Each row comes from the steps of one path. Every step used is in the known rows, and no mark comes twice. Write the path behind each row, first mark first.
(in the rows, 128 means zero)
Known rows
P -> U -> S: [136 194 143 151 116 100 104 128 119 163 153  99 110  73 120 123 130 125
 103 114 170 113 136 128 124 114 169 139 124 128 135 173  83 137 109 150
 106  61 126 151 168 131  95 167 124  91 112 134 140 135  96 109 106 113
 144 132 121  97 129]
X -> P -> U: [137 169 139 137 134 102 143 152 122 131 144  91 104  98 109 128 136 126
 103 110 140 114 121 128 127 133 156 129 145 139 133 136  81 147 129 154
 116 129 142 120 174 117  99 188 148 104 117 113 151  95  60  92 100 109
 146 108 101 129 126]
V -> Y -> P -> U: [162 181 132 150  88  99 144 143 121 164 149  95 101  99 118 105 148 124
  89  98 192  99 138 150 138 139 155 119 130 134 132 166  53 153 124 144
  95  41 137 113 173 132 103 136 126  91 108 127 124 132  31 101  61 119
 142 106  98 129 106]
F -> B -> Y: [106 168 133 154  87  85 157 150 115 122 131 101 104 120 146 162 153 118
  59 117 163 148 137 105 142 115 185 123 150 113 142 145 138 139 119 133
 112 116 116  98 122 118  85 115 142 103 126 131 121 101 107  86 107 112
 150 109 138  76 137]
J -> Y -> P: [118 157 143 141 116  97 143 138 118 152 138 102 105 112 135 102 143 138
 102 130 180 130 113 156 133 200 146 132  98 128 145 138  92 158 140 124
 114  91 141 110 173 125  93 178 169 104 115 127 131 115  91 102  89 119
 147 109 103 134 110]
F -> B -> Y -> V: [ 95 173 141 159 105  83 152 151 108  81 137  54 114 148 135 147 150 118
  54 110 161 131 128  89 143 146 203 128 156  94 148 148  99 146 113 129
 119 100 113  97 128 107  92 125 136 102 130 142 108 104  80  69 108 113
 139 106 147  59 136]
S -> U -> V: [113 183 166 144 130 108 100 109 122 170 143  93 120  85 132 124 112 130
 103 111 187 145  77 132 127 107 168 137  94 108 114 135 110 131 111 155
 109  84 132 135 156 157 104 156 137 100 112 120 137 154 113  94 110 108
 120 113 124 108 148]
S -> U: [122 168 168 135 132 107 117 130 125 144 136 103 115 109 131 124 128 120
  97 118 157 120  80 130 136 118 151 131  97 117 114 122 106 129 134 146
 118  94 130 133 153 126 102 152 133  94 109 127 138 130 119  94 106 109
 137 115 119 121 138]
Q -> Y: [107 161 125 140 131 117 138 140 124 116 133 117 115 112 144 164 141 129
 104 147 156 118 114 127 122 116 143 131 141 119 117 126  85 147 130 156
 110 107 122 119 150 118  95  88 140 114 115 139 133 102 109  94 119 117
 142 122 108 107 124]
V -> Y -> P -> U -> B: [194 197 121 158  89  71 151 143 128 169 152  97  93  97 121 107 138 128
  92  99 171  85 154 139 129 134 133 125 136 131 120 183  55 146  98 157
  89  37 134 134 170 131  85 156 134  88 104 116 118 134  26  76  62 119
 149 135 115 103  85]
P -> U -> B -> Y: [183 203 132 168 119  62 157 153 132 135 144  88 104 112 131 138 124 122
  85 119 133 111 155 105 125 112 139 121 162 117 127 163 110 142  94 192
 104  85 109 135 149 118  71 186 142  88 123 109 125 108  88  83 105 121
 145 147 138  74  96]
C -> Y: [121 163 136 149  57 113 111 133 137 122 137 132 120 114 138 123 162 133
 115 140 171 118 122 128 133 129 137 127  91 112 133 131  98 148 137 145
 102  69 133  92 141 118 105 131 130 113 110 128 135 132 121  94 120 115
 145 120 112 110 123]
V -> Y -> S -> U: [118 174 157 160 112 110 119 130 122 109 149  63 116 135 135 105 138 113
  99 111 187 110  64 117 138 127 155 135  85  98 114 137 101 146 130 137
 107  37 132 118 159 128 106 132 118  77  99 133 124 145 103  58  67 114
 135 119 113  86 128]
Q -> Y -> S -> U: [105 170 168 162 159 107 131 139 120 100 149  47 117 132 131 152 128 119
  93 130 171 121  58 110 132 130 155 132 133 103  99 129  82 148 131 166
 117  79 122 137 168 115  98 109 135  86  98 148 125 108  87  61 106 115
 128 123 111  90 125]
P -> U: [133 174 145 136 118 105 123 143 120 143 142 101 113 107 120 122 132 123
 100 124 146 113 142 128 127 125 156 135 121 130 138 154  90 137 119 153
 109  90 131 126 161 128  98 159 138  88 123 127 136 118 103 101 107 112
 141 116 114 116 117]
Q -> U: [ 94 152 134 140 117 118 121 160 119 154 137 143 111 115 123 121 128 122
 103 125 148 118 132 121 129 135 154 133 120 142 135 163  85 128 115 147
 112  95 128 129 153 119  99 164 138 103 113 133 135 113 109  94 103 106
 141 117 115 110 133]
D -> F: [143 150 136 130  99  88 132 159 115 126 126 117 115  97 147 125 117 144
  95 138 153 142 135 104 134 129 169 117 111 126 144 123 102 131 118 128
 112 111 132 124 161 125  89 156 140 108 119 129 128 129 117 100 115  81
 135 125 129  96 130]
B -> Y: [129 163 129 146 110  98 155 140 123 115 130 113 111 123 145 147 139 125
  87 123 152 130 122 121 134 123 156 120 150 111 136 130 125 147 128 156
 116 105 122 102 138 123  84 144 141 113 122 127 128 103 133 102 111 123
 141 121 126  94 129]
S -> U -> B: [146 182 158 146 135  80 126 133 133 147 141 104 107 106 135 122 114 126
 101 116 137 107  98 120 129 116 129 131 102 113 102 135 110 123 107 157
 113  91 132 155 147 121  85 169 138  92 112 112 135 133 116  69 108 109
 141 145 134  94 116]
J -> Y -> S -> U -> V: [ 95 190 176 169 151 102  93 114 116 135 157  37 123 113 133  91 111 131
 105 129 212 153  49 121 127 169 168 156  63  92 123 144 133 159 117 146
 113  58 128 126 178 151  98 199 156  75 106 123 136 151 118  59  99 117
 119 118 126  91 129]
X -> Q -> U: [ 92 141 121 136 133 120 140 171 119 141 143 133 113 114 110 124 135 119
 108 104 139 114  97 133 131 145 156 128 140 153 135 168  72 129 114 155
 105 123 137 104 162 104 104 213 137  99 116 144 137 120  84  94 110 121
 140 107 111 117 133]
D -> Y -> P -> U -> B: [153 194 138 142 133  57 169 153 115 159 153  68  83 101 117 120 113 129
  75 120 148 106 156 119 131 124 153 123 167 134 132 170  81 148  92 153
  97  82 127 153 160 114  73 232 155  93 112 117 111  94  64  75 108 129
 153 142 124 108  87]
U -> B -> Y: [161 180 119 156 113  70 163 139 133 116 134 114 103 124 148 147 126 131
  91 121 129 118 140 108 125 116 134 121 157 108 126 140 130 142 106 168
 108  99 115 122 134 114  69 164 145 110 121 112 124 106 135  77 116 125
 153 152 141  66 108]
P -> U -> V -> Y: [139 202 127 155  89 115  99 121 123 169 152  97 121  83 129 115 131 127
 106 118 205 126 131 135 120  96 160 143  99 114 129 171  94 145 104 155
  90  36 131 112 159 166 104 141 123  90 114 118 133 163  74  92  75 116
 128 111 114 102 121]
C -> U: [120 192  97 141 139  99 108 128 112 157 146  98 116 116 128 130 131 120
  99 122 166 107  88 128 140 111 153 130  95 128 130 111  96 135 137 136
 116  99 137 130 156 127 103 138 138 103 111 120 136 129 133  94 109 107
 134 114 117 112 144]
F -> B -> Y -> P: [123 167 140 153  89  73 177 150 112 147 135  91  88 112 133 158 158 120
  49  91 178 150 140 121 153 150 197 108 180 125 144 154  99 148 121 128
 111 107 125  98 139 114  89 116 153 109 122 140 110  95  53  99  97 113
 147  99 126  94 129]
V -> Y: [121 161 117 140  85 117 122 132 129 127 135 132 114 118 147 119 153 127
 109 129 171 117 120 136 128 110 141 133  95 115 125 135 108 143 131 127
 100  63 132 103 141 132  96 112 124 105 114 125 127 140 125  90  76 115
 148 119 115 106 120]
Q -> U -> B: [129 166 119 150 122  88 135 163 128 159 142 144 107 114 131 119 122 129
 104 123 127 109 148 112 120 130 138 131 124 135 118 176  92 122  88 158
 107  85 119 151 153 116  82 185 141 103 114 115 133 117 108  70 109 105
 146 148 129  81 110]
V -> Y -> S -> U -> B: [153 191 143 171 119  77 130 131 131 110 152  67 110 133 135 103 127 118
 100 109 166 100  82 105 130 121 131 136  94  94  99 153 109 142 107 148
 102  29 127 137 156 123  87 152 122  78 105 119 115 145 101  33  70 113
 141 147 130  62 105]
D -> F -> B -> Y -> S -> U: [135 182 177 175 107  50 150 179 100  99 139  24 105 122 141 148 117 117
  37 110 192 165  91  57 157 135 215 112 137 105 130 137 129 139 104 143
 118  93 112 127 156 112  88 153 137  68 111 145 113 113  55  57 101  81
 127 113 155  48 139]
V -> Y -> P: [139 159 122 143  80 109 149 133 123 155 144 117 101 109 134 113 156 129
  97 107 190 112 122 153 138 139 152 120 125 126 131 143  70 152 134 121
  97  59 141 102 157 133 100 113 139 112 108 130 120 132  73 102  62 121
 148 110 101 121 117]
J -> H: [103 145 141 119 108 112 119 120 122 132 136 124 128 112 141 122 137 133
 115 111 113 128 143 136 122 182 132 139 123 121 154 125 109 140 137 131
 120 113 137 111 142 131  90 151 133 100 116 123 134 124 140 123 154 109
 154 109 135  86 106]

Write each row's path
[123 194 165 173 136  92 130 114 117 123 155  36 122 120 130 133 113 120
  81 103 194 154  59 101 134 125 186 130 144  88 120 141 124 154 111 170
 113  63 121 120 160 148  91 170 140  90 108 130 124 132 107  69 105 123
 113 120 135  63 145] | B -> Y -> S -> U -> V
[164 192 149 166 132  62 150 140 133 137 140  91 105 114 142 142 117 123
  81 112 148 117  95 109 131 109 134 121 140  99 102 132 128 133 107 185
 111  85 116 144 142 117  76 177 139  93 115 111 127 115 111  68 108 120
 140 146 142  78 117] | S -> U -> B -> Y
[125 219  79 160 108 112  89 104 112 187 156  93 122  92 140 122 131 127
 101 119 223 114  82 134 130  85 160 135  77 109 120 128  99 144 120 139
  97  42 133 116 153 167 108 122 121 105 106 109 135 175 109  82  77 110
 122 111 124 101 149] | C -> U -> V -> Y
[135 175 116 146  83 113 128 108 122 176 149 112 109  86 133 113 143 139
  99  98 217 137 120 157 131 130 168 126 125 114 127 157  75 154 117 128
  94  47 144 105 160 165 101 121 137 118 109 128 121 159  63 102  69 120
 133 107 103 109 126] | U -> V -> Y -> P
[145 217  83 161 107 100 111 107 109 209 162  83 111  86 125 115 132 133
  94  92 239 113  86 154 140 120 170 123 104 119 121 136  64 152 122 131
  94  35 144 116 171 167 111 124 138 115 103 112 126 167  56  93  65 115
 123 103 106 113 143] | C -> U -> V -> Y -> P
[120 170 145 155  68 111 110 135 134  85 144  90 131 143 125 112 157 134
 108 138 165  92 111 115 132 163 150 134  97  96 140 137  58 155 131 137
 114  52 127  94 149 111 108 136 125 114 113 133 122 137  93  74 117 118
 136 117 118  93 127] | C -> Y -> V
[163 198 142 162 115  82 152 129 114 180 155  62 107  79 115 136 123 130
  75  93 201 142 134 135 135 139 189 119 186 124 139 170  75 157 103 179
 102  71 125 116 173 154  92 171 149 100 113 122 123 122  35 115  98 128
 120 106 115 106 122] | B -> Y -> P -> U -> V
[179 177 120 157 114  60 186 139 133 144 143 104  90 114 134 139 136 134
  81 101 146 117 138 126 136 147 147 111 186 118 124 152  90 151 106 160
 110  92 121 125 150 117  68 165 158 114 120 119 112 100  76  91 100 126
 149 143 128  80 101] | U -> B -> Y -> P
[178 198 138 181 128  58 160 153 128  99 154  45 106 138 122 131 123 120
  84 110 131 113 146  84 129 131 152 132 173 107 133 176 109 156  94 186
 107  69 109 131 161 113  70 193 143  78 119 118 115 100  93  52 103 124
 139 154 139  45  88] | P -> U -> B -> Y -> S
[118 164 142 162  68 111 117 134 132  91 147  88 120 142 127 115 158 131
 113 133 166 121 107 111 137 152 151 131 102 101 141 145  95 163 135 136
 110  53 133  91 154 114 100 136 129 100 103 140 124 128 121  69 114 119
 140 124 116  80 120] | C -> Y -> S
[105 184 171 156 147 108 106 109 116 135 154  50 121 114 120 114 110 128
  98  99 186 148  68 116 135 128 183 142 105  98 119 146 109 142 109 145
 119  68 135 132 168 149 101 165 137  86 106 130 127 152 116  67 108 111
 115 121 127  77 140] | Y -> S -> U -> V
[159 201 131 163  87  96 131 128 119 186 161  91  98  67 116 107 151 126
  94  92 217 100 133 149 135 130 167 127 133 129 126 187  44 153 114 141
  86  10 131 141 181 139  99 147 121  91 104 134 128 152  26 108  56 122
 147 120 103 109 119] | V -> Y -> P -> U -> S
[102 154 120 151 164 122 152 150 118  71 147  59 119 137 122 161 146 124
 104 123 147 120  70 117 130 139 152 132 170 121 123 139  72 160 131 161
 116 120 131  89 167  97  96 141 143  95 109 159 121 105  82  66 124 135
 141 118 102  85 117] | X -> Q -> Y -> S
[156 179 122 170 126  68 163 140 129  86 145  70 107 147 139 135 126 126
  90 114 131 123 130  88 129 134 149 127 167  97 131 156 129 155 101 161
 112  79 119 121 146 109  64 170 149  97 117 123 109 103 135  55 107 124
 145 159 141  36 100] | U -> B -> Y -> S
[171 182 149 154 110  77 169 152 116 155 144  75 101 109 114 136 138 124
  70  95 169 118 141 134 142 153 171 112 188 134 142 160  71 153 123 171
 109  84 126 114 168 123  90 168 148  96 115 129 123  96  38 113  93 129
 138 109 109 116 111] | B -> Y -> P -> U
[141 195 155 154 126  93 123 124 114 190 154  66 110  79 119  94 118 139
  96 118 210 141 124 155 126 181 170 140 103 130 142 174  82 162 111 156
 102  64 134 121 191 165  99 203 167  89 113 117 139 140  42 104  87 121
 126 105 111 131 114] | J -> Y -> P -> U -> V
[121 193 148 154 103 117  93 107 124 169 148 100 121  87 140 114 125 125
 103 113 216 133  73 138 129  92 158 136  79  97 107 139 108 138 113 151
  96  41 130 122 153 166 106 131 121  94 108 115 138 175  93  83  75 114
 126 110 123 104 143] | S -> U -> V -> Y
[168 184 154 155  60  95 129 146 129 161 155  95 102  98 108 110 156 129
  94 113 185 105 137 144 141 160 152 122 129 137 137 167  42 158 128 162
  99  47 138 109 177 126 110 153 135  95 103 126 132 130  25 103 103 122
 139 107  95 133 112] | C -> Y -> P -> U
[170 202 147 170 109  76 156 135 117 178 158  72  92  72 114 135 137 123
  73  85 193 121 134 135 139 147 186 116 193 132 139 179  62 159 111 171
 104  51 121 145 177 128  87 179 138  98 111 136 125 112  34 123  93 126
 142 123 110  97 120] | B -> Y -> P -> U -> S
[142 181 161 159 147  75 132 135 127 114 152  60 107 136 126 109 114 122
 100 110 137 108  85 100 132 132 144 135 112 104 106 148 108 134 104 152
 118  72 131 149 163 114  81 175 138  79 108 125 125 129 121  42 105 111
 138 153 134  63 113] | Y -> S -> U -> B
[148 207 149 171  94  60 158 148 109 178 155  60  84  69 115 151 151 116
  44  80 208 136 152 117 148 144 217 116 190 132 142 194  74 153  99 148
 102  59 116 137 166 121  89 145 137  86 117 142 119 112   7 105  90 116
 147 111 126  83 127] | F -> B -> Y -> P -> U -> S
[118 218  83 173 119 112  93 103 112 152 166  53 124 117 129 112 129 126
 100 110 223 117  69 115 134 104 173 139  85 101 122 140  98 157 121 133
 100  27 132 112 165 159 105 124 122  94 103 119 124 169 110  57  71 113
 120 119 122  70 138] | C -> U -> V -> Y -> S
[137 190 151 154  99 105 119 106 119 192 154  86 110  78 127 109 131 130
  91  87 236 134  73 156 136 124 167 125 108 108 106 149  73 148 118 145
  96  34 141 123 171 166 109 131 135 100 100 123 125 169  42  93  60 116
 122 101 107 120 134] | S -> U -> V -> Y -> P
[ 99 176 117 170  99 123 104 136 117 146 160  95 125 120 126 104 130 126
 104 108 206 135 108 112 124 129 177 144 112 109 130 192  88 152  94 142
  92  17 127 111 168 152 105 153 123  95 108 133 124 156  86  61  68 112
 124 123 122  66 129] | Q -> U -> V -> Y -> S
[ 98 158 121 143 162 122 153 153 119  66 144  61 130 133 121 160 141 130
  99 124 142  94  73 122 123 151 155 136 165 113 121 131  32 155 125 157
 121 121 132  91 162  99 102 140 133 107 116 152 120 111  54  70 124 133
 132 109 110  97 126] | X -> Q -> Y -> V
[140 189 153 168 161  81 136 140 128 102 151  48 112 132 136 154 119 123
  97 130 150 103  72  99 126 125 133 133 140 100  89 140  83 144 108 178
 113  72 116 156 165 105  83 126 136  84 101 131 123 110  85  39 111 115
 138 152 126  63 104] | Q -> Y -> S -> U -> B
[141 209 148 166 100  69 154 141 105 188 156  53  95  81 115 151 137 125
  49  81 210 164 153 119 148 132 218 118 184 128 141 186  87 150  91 161
 100  80 123 117 158 150  94 146 150  91 120 130 118 123   4  98  96 116
 126  94 129  87 134] | F -> B -> Y -> P -> U -> V
[188 215  92 170 135  47 164 135 120 177 154  80  95 114 128 141 125 125
  74 101 168  98 108 122 145 135 149 109 168 125 120 134  80 149 118 167
 108  83 124 136 159 120  81 165 153 109 109 108 118 109  70  84  96 122
 137 135 127  88 114] | C -> U -> B -> Y -> P
[162 169 110 164 134  67 195 177 125 157 149 110  94 115 112 139 129 122
  81  77 142 111 115 127 139 164 149 106 213 150 128 184  52 146  91 187
  98 108 130 114 168 103  79 241 154 104 113 129 122 101  18  82 106 134
 145 130 122  90 109] | X -> Q -> U -> B -> Y -> P
[113 179 116 161  97 121 112 109 120 120 153  75 122 119 138 111 137 129
 108 114 201 140 106 117 125 118 172 145 106  90 132 161 110 158 110 125
  99  36 136  97 156 154  98 127 130  99 111 130 121 160 120  63  74 121
 126 124 123  64 128] | U -> V -> Y -> S
[163 175 121 169 114  63 178 165 125 171 147 121  96 113 124 132 126 128
  80  95 155 114 145 120 135 159 151 111 192 135 127 185  72 143  95 179
 102  78 116 137 159 111  76 192 153 110 113 120 120  96  47  83  93 118
 143 138 125  84 106] | Q -> U -> B -> Y -> P
[133 169 113 173 147  74 169 177 123  97 156  74 108 145 116 131 122 116
  88  93 130 113 101  90 133 152 152 123 193 126 128 189  90 151  87 184
 105  99 119 110 162  93  76 246 144  86 118 132 117 105  71  50 107 134
 141 147 137  43 107] | X -> Q -> U -> B -> Y -> S
[143 179 124 180 126  72 160 164 125 112 151  88 104 149 129 131 120 121
  88 112 137 113 137  81 129 144 154 127 173 115 130 187 104 148  89 179
 106  66 108 134 154 105  68 201 145  94 112 122 118  97 102  48  99 118
 140 157 141  38 108] | Q -> U -> B -> Y -> S
[156 193 164 182  90  75 119 133 138 111 153  66 112 137 125 110 138 123
 108 119 159  99  79  97 134 142 133 132  90  94 105 150 100 152 113 165
 106  33 126 129 160 111  92 168 125  80  98 120 125 142  99  40 113 117
 142 149 129  67 107] | C -> Y -> S -> U -> B
